Each row was made from one path, in order. Every step used is in the known rows, and no mark comes twice. Write each row's path.
Known rows
g e u c: [3,15,14,7,-17,-1,23,-26,-7,-18,13,0,0,1,-23,9,-9,-19,11,-19,-35,32,-20,-10,19,-16,-25,-5,4,-5]
a g e u c: [11,23,33,0,-15,2,15,-35,-3,-12,0,-5,-9,-15,-26,9,14,-26,8,-18,-31,28,-29,2,15,-28,-22,-7,8,-9]
m h k e g a: [9,2,2,-4,-6,11,-16,-13,2,5,-13,-42,17,29,-43,-4,-3,8,24,9,-38,-7,-1,-34,-8,0,-5,15,24,3]
k h: [-2,-1,14,11,-23,12,0,10,12,3,-9,-2,-5,-12,-18,12,-21,8,13,-11,3,16,-7,-8,4,3,2,1,8,0]
p a: [9,-2,11,17,-23,8,-9,18,-11,1,-2,-12,-9,8,-14,19,-18,-2,-10,-10,-19,-4,0,-3,0,2,-16,0,-17,-4]
a u c: [15,26,14,12,-12,2,18,-2,2,-16,-12,-10,-4,-15,-19,-2,0,-11,4,15,-10,21,-21,-6,1,-22,-11,-1,-9,-1]
g e u a: [-23,-10,1,20,-24,-1,9,-17,0,-10,21,-2,11,14,-24,18,-10,-24,7,-28,-38,21,-14,-15,22,5,-25,-1,-4,9]
e u a p: [-34,-5,-2,16,-11,10,6,-4,3,-9,15,-13,2,3,-1,3,-7,-12,15,-21,-23,17,-25,-21,24,-16,-23,9,6,21]
a g e: [6,-7,18,0,-20,2,-1,-20,-2,-6,-6,0,-12,3,-27,15,18,-25,0,-3,-16,8,-12,1,12,-11,-1,1,13,-7]
k a p: [-6,-6,1,12,-23,17,14,11,-2,5,18,-16,-11,-6,-14,14,-12,-4,6,0,-13,15,-18,-23,10,-22,-5,-1,9,21]
c u: [-3,-4,11,25,1,2,2,-10,6,-9,-2,-1,-17,-8,-14,-2,-17,-3,-17,-1,-19,14,-21,-10,-22,4,-6,12,-11,-9]
m h k a g e: [2,14,17,-5,-10,-2,2,-30,3,24,-10,-26,-6,13,-43,23,16,-17,16,-7,-30,-1,-20,-15,4,-16,0,-7,9,2]
c u a g e p: [6,0,21,18,0,-2,3,-28,5,-12,11,-15,-24,14,-20,14,-11,-24,-20,-16,-38,14,-35,8,-14,3,-14,-7,-9,-9]
k h m: [7,-1,20,-5,-27,19,17,5,19,13,-19,-4,-7,3,-15,6,-15,7,17,-12,13,20,-6,-14,16,16,-1,-3,11,-3]
u a g: [-4,12,17,20,-8,15,-5,-7,1,-1,-8,-14,-14,-2,-20,16,9,-26,1,-10,-16,3,-14,0,3,-2,-11,6,-12,4]
m h k: [-9,17,-3,1,13,-6,-7,-14,3,11,-26,-17,-2,21,-22,5,1,1,21,-1,-14,-6,-12,-18,6,-5,-4,13,7,-1]
c u a p: [-26,-8,-3,26,8,10,16,-6,7,-17,13,-12,-18,14,-2,-4,-15,-14,-8,1,-26,9,-24,-21,-3,-6,-6,15,-16,3]
k a: [4,2,9,22,-26,13,7,7,0,11,12,-12,-7,-15,-28,23,-21,-2,-3,-9,-18,17,-10,-14,-5,-2,-12,-6,-6,15]
h k a: [1,10,12,10,-11,-5,-2,-7,0,13,4,-4,-15,-2,-28,20,-20,6,4,0,-25,11,-14,-25,-6,-13,-9,-2,-8,11]
m h k a g: [3,28,22,2,0,6,-8,-17,7,33,-23,-34,-11,-6,-35,18,10,-5,17,-9,-21,-5,-24,-12,-7,-18,-5,-1,3,7]
g e k h m: [1,-16,27,-11,-26,17,3,-7,13,-3,14,2,-8,22,-19,5,-10,5,18,-20,1,17,0,-4,27,7,-1,3,6,0]
c u a g e k: [-13,-8,33,24,6,8,-13,-28,5,-22,29,-8,-23,10,-23,2,8,-24,-17,-16,-39,2,-22,10,-9,-10,-8,15,-31,-7]
g e u: [-10,-16,7,9,-28,-7,2,-19,-1,-8,10,5,6,-1,-22,12,-6,-11,6,-21,-26,25,-17,-12,16,-4,-19,1,17,3]
m h: [-3,8,-6,13,-5,12,2,-1,1,8,-21,-27,7,9,-21,7,-1,-9,14,-12,-8,-1,-7,-7,7,7,-4,10,12,4]
a g: [7,7,24,7,-9,9,-10,-9,1,2,-18,-8,-16,-17,-19,11,13,-14,-1,-3,-5,5,-18,3,-1,-15,-5,8,7,-1]
p a g e k: [12,-11,40,5,-20,10,-31,-1,-15,-9,20,-13,-18,12,-22,17,10,-12,-10,-16,-29,-12,-3,17,8,-21,-12,3,-18,-9]
u c: [15,27,10,13,-3,10,20,-6,-8,-16,-3,-7,-14,-1,-16,7,-11,-11,6,-1,-15,20,-10,-5,8,-14,-13,4,-8,-6]
a g e k h: [0,-8,41,-1,-19,15,-21,-12,7,-6,13,-3,-14,-7,-24,8,8,-3,13,-19,-7,7,-8,14,12,-20,6,4,7,-2]
a g e k: [1,-9,31,2,-8,8,-24,-20,-5,-14,18,-3,-17,3,-23,9,21,-15,1,-11,-18,2,-10,13,13,-24,-6,13,2,0]
g e: [-1,-15,-2,7,-22,-2,7,-12,-6,-13,8,5,-2,18,-24,16,-4,-15,-1,-2,-17,14,-1,-11,15,0,-3,2,10,-3]
h k e g: [16,-7,10,-8,-1,18,-10,-22,2,-10,-15,-10,-18,15,-41,-4,-9,17,8,13,-19,-1,-14,-26,-2,-12,-9,6,18,9]
k e: [6,-10,-5,3,-12,15,5,-10,1,-10,-7,-5,-13,13,-32,15,-18,-5,10,4,-11,12,-5,-17,2,11,-9,11,14,7]
c u a: [-15,2,6,37,3,7,9,-9,8,-11,7,-7,-14,5,-16,4,-21,-13,-16,-8,-30,10,-18,-13,-18,13,-11,10,-32,-4]

Write each row's path
[-12,-10,12,13,-11,21,-9,11,-4,-4,41,-20,-17,-5,-12,8,-10,7,8,-8,-16,9,-15,-13,10,-34,-10,10,0,27]	e k a p
[-2,5,35,-4,-23,-13,-6,-36,5,17,8,-2,-11,-15,-37,22,6,-8,7,-16,-41,19,-34,-18,2,-27,-19,-13,10,8]	h k a g e u
[38,14,17,2,-28,-7,12,4,-12,-19,6,-23,-8,15,-17,15,-21,-9,-10,1,-32,14,-20,7,4,-19,-24,-26,-12,-10]	g e p a u c
[-1,-2,9,16,-32,-16,-12,14,3,-2,3,-12,24,-13,-12,2,2,-12,1,19,-21,17,-6,-18,-10,-5,-3,8,1,1]	g a u
[-5,-3,12,12,-17,8,5,-20,-2,-9,5,-7,-8,17,-27,20,14,-37,-1,-10,-25,5,-10,-2,16,-2,-5,1,-9,-1]	u a g e
[20,-6,-5,-2,-8,11,-3,-9,0,-9,-4,-13,-20,17,-26,19,-33,7,8,-4,-13,16,-16,-6,-1,11,-19,1,28,13]	k e p
[11,-5,14,16,-34,0,-11,22,-1,1,-10,-15,1,-5,-14,10,-7,-3,-12,5,-14,-2,-10,-4,-7,-9,-13,-4,-18,-1]	p a u
[16,-9,14,-5,-22,-4,-21,-8,9,-7,-6,-22,11,5,-37,-11,0,12,10,34,-34,6,-12,-36,-17,-17,-7,6,17,6]	h k e g a u
[28,19,27,18,-28,8,2,11,-2,-17,5,-32,21,-23,-22,-16,6,-6,-1,19,-31,18,-12,-14,-10,-30,-12,-3,-2,0]	e g a u c
[-13,-9,-5,6,-18,-7,-4,13,-7,-7,20,-16,10,8,2,2,-2,-13,10,13,-22,13,-2,-28,9,-17,-1,17,17,2]	g a p
[23,-13,5,4,-29,-4,-6,6,-17,-7,13,-14,-10,30,-16,28,-30,-3,-13,-18,-30,3,-7,5,6,3,-22,-17,0,-5]	g e p a
[33,10,19,6,-30,19,8,0,2,-22,2,-34,13,-7,-38,-11,-5,-6,9,26,-35,20,-10,-23,-10,-17,-12,-1,8,4]	k e g a u c
[17,5,31,10,-22,13,-16,10,-8,8,-13,-16,-16,-6,-16,19,5,-11,-10,-10,-17,-9,-9,8,-3,-12,-12,-1,-14,-9]	p a g
[-23,-5,-10,15,-5,15,12,3,-2,-13,12,-12,-8,21,-4,8,-4,-17,9,-2,-12,6,-11,-21,22,-11,-9,11,-2,15]	u a p
[20,-3,18,-6,-14,-4,-9,-20,-5,-6,-2,-10,-19,4,-20,20,1,-14,-6,-11,-15,12,-25,11,7,-11,-10,-7,24,-2]	a g e p
[-6,4,17,9,-14,21,-3,-27,12,1,-6,-16,-10,-4,-32,17,-2,-19,16,-21,-29,15,-26,-9,5,6,-26,6,6,15]	k e u a g
[25,-15,9,3,-40,-13,-10,11,-7,-8,4,-16,-1,16,-16,17,-19,-2,-15,-2,-25,5,-17,4,1,-7,-19,-21,1,-1]	g e p a u
[1,-1,-2,-10,5,-3,-4,-24,4,-6,-14,3,-22,26,-33,11,-16,5,15,14,-17,6,-9,-28,1,0,-7,13,10,3]	h k e
[11,-7,15,20,-27,11,-16,13,-6,-5,12,-25,16,-9,-20,-3,-4,1,-6,1,-29,8,1,-17,-8,-8,-9,6,10,2]	e g a
[14,14,27,13,-27,8,13,-8,-5,-18,40,-16,-6,-8,-36,7,-5,-12,3,2,-32,22,-17,-3,6,-34,-13,-9,-23,12]	g e k a u c
[2,-2,32,-3,-17,25,-5,6,16,4,2,-6,-12,3,-12,-2,-14,16,18,-20,10,14,-6,-1,17,6,-6,7,0,5]	e k h m
[-7,-4,27,12,-12,18,-21,10,8,-5,13,-6,-11,-11,-14,4,-20,18,14,-19,1,8,-4,5,5,-7,0,11,0,8]	e k h
[-2,-7,27,1,-24,-2,-6,-29,2,0,-2,-1,-2,-15,-24,12,16,-19,4,-21,-25,19,-27,-1,12,-15,-17,-2,21,-2]	a g e u
[-8,9,26,30,6,12,0,-18,12,-5,-5,-12,-21,-9,-17,4,1,-23,-18,-8,-26,6,-28,-1,-22,1,-8,9,-27,-8]	c u a g
[20,9,26,-11,-13,-15,-7,-27,-2,12,8,-12,-27,4,-34,30,-9,-4,-1,-7,-34,15,-33,-6,-3,-23,-13,-20,13,5]	h k a g e p
[7,-8,33,3,-35,-1,-12,-9,-6,6,2,-10,-3,-6,-22,22,7,-17,-8,-28,-35,4,-20,4,7,-14,-23,-10,-1,-8]	p a g e u
[-3,8,-11,-11,11,3,-1,-25,8,5,-29,-21,-8,37,-38,8,-10,2,31,7,-17,-6,-9,-26,4,9,-4,17,18,4]	m h k e
[12,-12,-3,1,-16,-7,2,-12,-9,-12,9,-5,-9,19,-19,18,-21,-6,-4,-10,-18,19,-15,0,11,0,-13,-7,22,3]	g e p
[-29,-5,-7,-9,5,2,5,-28,9,-9,5,-8,-12,31,-19,6,-16,-2,31,-3,-33,11,-28,-40,20,-14,-23,14,13,20]	h k e u a p
[-12,11,26,20,-14,12,-9,-15,7,5,-4,-13,-5,-20,-17,12,7,-21,5,-30,-26,14,-29,-1,6,-7,-25,4,-5,10]	e u a g
[8,5,26,-5,-17,-9,0,-30,-1,13,6,-2,-20,0,-39,25,7,-13,3,0,-31,8,-20,-17,0,-24,-2,-10,0,1]	h k a g e
[13,-7,11,-3,-12,2,-18,-10,-1,-7,2,-19,2,18,-36,-1,-10,10,10,19,-38,3,-2,-36,-9,-6,-8,11,15,4]	h k e g a
[-33,-20,-8,8,-21,3,15,-16,-1,-15,25,-5,6,23,-9,9,-5,-22,14,-20,-33,20,-21,-25,35,-13,-19,4,10,15]	g e u a p
[-8,-6,21,23,-5,3,8,-31,7,-13,8,-5,-17,10,-25,11,5,-34,-17,-8,-37,9,-24,-3,-10,3,-3,2,-22,-14]	c u a g e
[17,-9,26,3,-31,6,-7,-2,-12,0,-2,-10,-12,12,-24,24,10,-22,-12,-10,-26,-7,-5,6,7,-9,-9,-9,-9,-16]	p a g e
